Every row comes from one small tree of marks. The marks that hang from a mark follow it in brackets, in the order of their numbers. Every link used is in the known rows. Which tree was each row made from?
Known rows:
q_778(q_38): [-28   5 -21   3 -14   6  -3  -2  -7  -3 -14  -4   1  -2  12  -2   1  -7
   1   4  14 -10   3  -3]
q_442(q_215): [ -7  13  -9 -14 -22  -8   2  -1  10 -20 -11  -3  -1   7 -20   5  17  -2
  -2   7  -5 -15   0  21]
q_442(q_778): [  3   7  -2  -7 -12   9  17 -15   6 -13 -19  -5 -14 -20  -5  -6  14  21
   1 -12 -15  -1  -7  13]
q_442(q_215 q_778(q_38 q_101)): [-37   8 -32  -4 -48   9   6 -33  11 -29 -41 -16 -16 -27 -29  -5  58  16
   7  -1 -12  -7   1  37]
q_700(q_442(q_215(q_322) q_778(q_101))): [  0  11  -8  15 -23  25 -22 -54   7 -11 -20 -28 -18 -30 -46  -3  72  33
  13   6 -33   9   5  44]
q_700(q_442(q_778)): [ -4  18  -4   3  -4   3  -2 -28 -16  -9  -9  -5 -14 -31 -13 -16  12  33
  11  -1 -18   3 -15  19]
q_101(q_778): [ -8  17   8  -1  -5  28   2 -12   9   6 -15  -9  -2 -19  11   4   2   1
   0  -4 -14  -7   1  19]
q_700(q_442(q_215(q_322))): [  2  18  -6   5 -13  13 -31 -23  -4   0  -5 -21  -3   0 -25   4  32   4
   8  17 -12 -11   9  26]
q_442(q_215 q_778(q_38 q_560)): [-12  20 -23 -15 -54   8   1 -17   2 -26 -37 -21 -18 -28  -8 -10  43  15
  -4   2   1 -11 -17  44]
q_700(q_322 q_442): [ -4  16  -1  29  14  -7 -22 -26 -24   7  12   1  -2  -4   1  15  19 -11
   5  10   3   2   8  -2]
q_778(q_38 q_101 q_442 q_560): [ -9 -12  -2  32 -19   3 -37 -18 -29  12   7 -16  -4 -35   9 -17  39  -8
  20  18  24  52   0  26]
q_215(q_322(q_700) q_442): [  7  10  16  24  13  34 -23  -6   1  16   2 -23   4 -15 -15  -4  38  14
  34   8 -11  -1  31 -20]
q_215(q_442): [ -2  11   9  15  20 -16 -11   4  -3   4   2  -8  13 -17  -1   2  -3  11
  18  11   6   7   0 -12]
q_101(q_778(q_38)): [-35  21 -14   3 -20  35  -3 -12   1   7 -29 -16   0 -23  24  -2   7  -8
   0   0   2 -18   5  15]
q_322(q_215 q_700(q_442(q_778))): [-12  27 -11 -11  -5  37 -12 -28  -7 -22 -31   1 -17 -28 -59 -20  41  37
  36   3 -42  -9   0  18]
q_442(q_215(q_322) q_778(q_38 q_560)): [  1  12 -19  -2 -52  37  -9 -26   8 -15 -39 -37 -20 -26  -2  -2  62  10
  -6   3  -7 -12   0  43]
q_700(q_322(q_215) q_442(q_778)): [ -7  26 -13  12   8  11 -17 -41  -9 -20 -31   5 -17 -27 -28  17  40   7
  10  11 -28  -8  -3  20]
q_322(q_215(q_442) q_700): [-11  19   1   2  17  18 -19   4   5  -8 -22  -2   8 -14 -46  -1  28  15
  45  18 -19  -7  15 -13]
q_322(q_700(q_442)): [-13  19   1   7   1  18 -16 -12 -24   5  11  -1  -3  -6 -28 -21  20  16
  29   4 -10  -1   9  -4]
q_38(q_778): [-15  17   2  -6   6   9   0  -4  14 -11  -9 -11  -6  -4 -17   5   7  14
  -2  -7 -19 -13   4   7]
q_215(q_442(q_778(q_38))): [-27  23 -14  11  -7  -3   1 -13  -7 -10 -32 -19  -3 -41   6 -11  12  26
  21   6   6  -6  -4  -2]

Which tree is each row?
[ 24  16   7  -8 -46  52  -6 -24  14 -14 -21 -32 -24 -25 -32 -14  81  24
  12  -6 -30  -7  10  38] : q_442(q_215(q_322(q_700)) q_778(q_560))
[ -6  37   8  -1 -26  50 -27 -14   4 -18  -8 -34 -19 -10 -43  -6  63   7
  31   4 -30  -9  42  32] : q_38(q_778(q_442(q_215(q_322(q_700)))))
[-18  18  -3   6 -22  33 -13 -13  -4  12 -23 -24   0 -32  30  -3  17  -4
  -4   4   9  -2  -8  25] : q_101(q_778(q_38 q_560))
[-17   4 -21   0 -51   9  -4 -33   7 -21 -35 -23 -16 -37 -24 -10  70  19
   2   2  -3   9 -12  47] : q_442(q_215 q_778(q_38 q_101 q_560))
[ 17  25  12   5 -21  24 -40 -14   4 -11  -4 -38 -12 -21 -18   5  52   3
   7  12 -14  12  12  51] : q_38(q_778(q_442(q_215(q_322)) q_560))
[-30  23 -32 -21 -50   9  13 -17   7 -34 -45 -14 -14 -16 -13  -8  32  12
   2  -2  -7 -29  -2  31] : q_442(q_215 q_778(q_38))
[  2  13   6  19   2  46 -29 -22 -17  15   9 -19  -8  -7 -24 -15  39  14
  27   5 -18  -1  24  -4] : q_215(q_322(q_700(q_442)))
[ -9   9 -12  27   9  12 -23 -56  -4 -14 -30   1 -19 -34 -44  18  65  13
  16  10 -34  12   1  22] : q_700(q_322(q_215) q_442(q_778(q_101)))
[-14   3 -11  17 -41  -5 -36 -17 -20  -6  -5 -20  -4 -29 -11 -12  56  -8
  19  24  21  37   1  46] : q_778(q_38 q_101 q_442(q_215) q_560)
[  4   9  -1  27 -10  24 -23 -21  -3  10 -26 -41  -7 -49  17  -4  41  24
  13  10   4   8  -2  10] : q_215(q_322 q_442(q_778(q_38 q_560)))
[ 10  33  15  -3 -34  17 -24 -12  -9  -4  -9 -23  -5 -36   3  -5  29  -9
  12  13   0  20  -5  64] : q_101(q_778(q_442(q_215) q_560))
[ 19  14   8   0 -29 -14 -25   0 -17 -10   8 -12  -2 -16  -8 -10  25  -8
  13  18  13  28  -6  45] : q_778(q_442(q_215) q_560)
[-27  23 -23  -1 -40  -6 -18  -2 -21 -20 -13 -10  -3  -8  -1  -9  17 -17
  18  20  20   1  10  31] : q_778(q_38 q_442(q_215))
[ -1  -4  13  13   5  11 -16 -17  13  -1   0 -21  -6 -25 -27   4  44  23
  -1  -2 -15  23  -5  23] : q_38(q_778(q_101 q_560))
[-16  -2  -8  37  -5  25 -20 -39   5   8 -31 -37  -9 -47  -5   1  58  28
  24   7  -7  14  13   2] : q_215(q_322 q_442(q_778(q_38 q_101)))
[-37  30 -22   1 -25  34  -5 -31 -27  -9 -22 -11 -17 -31 -22 -34  36  32
  32  -5 -12 -13   5   6] : q_322(q_700(q_442(q_778(q_38))))
[ -3   9   1  32  20   3 -17 -39  14 -15 -37  -6  -7 -44 -37  29  65  13
  24  15 -24  15   9   8] : q_700(q_322(q_215(q_442(q_778(q_101)))))
[-27  -7 -12  28 -15   3 -28 -19 -27   7  -1  -8  -4 -24   4 -12  29 -11
  25  13  19  35  13  14] : q_778(q_38 q_101 q_442)
[-17  22  -7  19 -15  51 -11 -23  -2   2 -30 -34 -11 -40  -9 -16  53  29
  38   1 -11 -12  27 -10] : q_215(q_322(q_700) q_442(q_778(q_38)))
[ 15  13   6   3   8   0 -17 -12   9 -15 -36 -12  -3 -47 -24  -1  29  34
  20  17 -17  12 -20  23] : q_322(q_215(q_442(q_778(q_560))))
[ 23  15  13  16 -13  54 -24 -38 -15  10  -1 -28 -21 -39 -23 -28  63  38
  23  -3 -27  13   2  22] : q_215(q_322(q_700(q_442(q_778(q_560)))))
[-10  27   0  -4   4  26  -5 -10  10 -22 -39  -6  -7 -37 -51 -10  40  38
  44   7 -35 -11   5   2] : q_322(q_215(q_442(q_778)) q_700)
[-12  23   5  16 -25  29 -30 -13 -25  15 -11 -25  -3 -45  34 -13  14 -13
  15  12  18  23  -4  37] : q_101(q_778(q_38 q_442 q_560))
[-33  28 -33  14  -7  17 -20 -43 -17 -19 -45  -2 -16 -28 -16  13  41   0
  12  15 -14 -18   1  14] : q_700(q_322(q_215) q_442(q_778(q_38)))
[-32   6 -12  24  -7   1  -7 -29  -1  -4 -31 -20  -4 -50 -10  -6  38  30
  26   6  -1  15   1   2] : q_215(q_442(q_778(q_38 q_101)))
[-31  -6 -21  10 -23  16   5 -33   1  -8 -31 -12 -16 -32 -10  -9  43  19
   7  -7  -7   8  -1  15] : q_442(q_778(q_38 q_101))
[ -6  38 -13   6 -21  -6  -4 -42 -11 -26 -17  -7 -16 -19 -24  11  47   8
   4   5 -16 -13   1  33] : q_700(q_322 q_442(q_215 q_778))
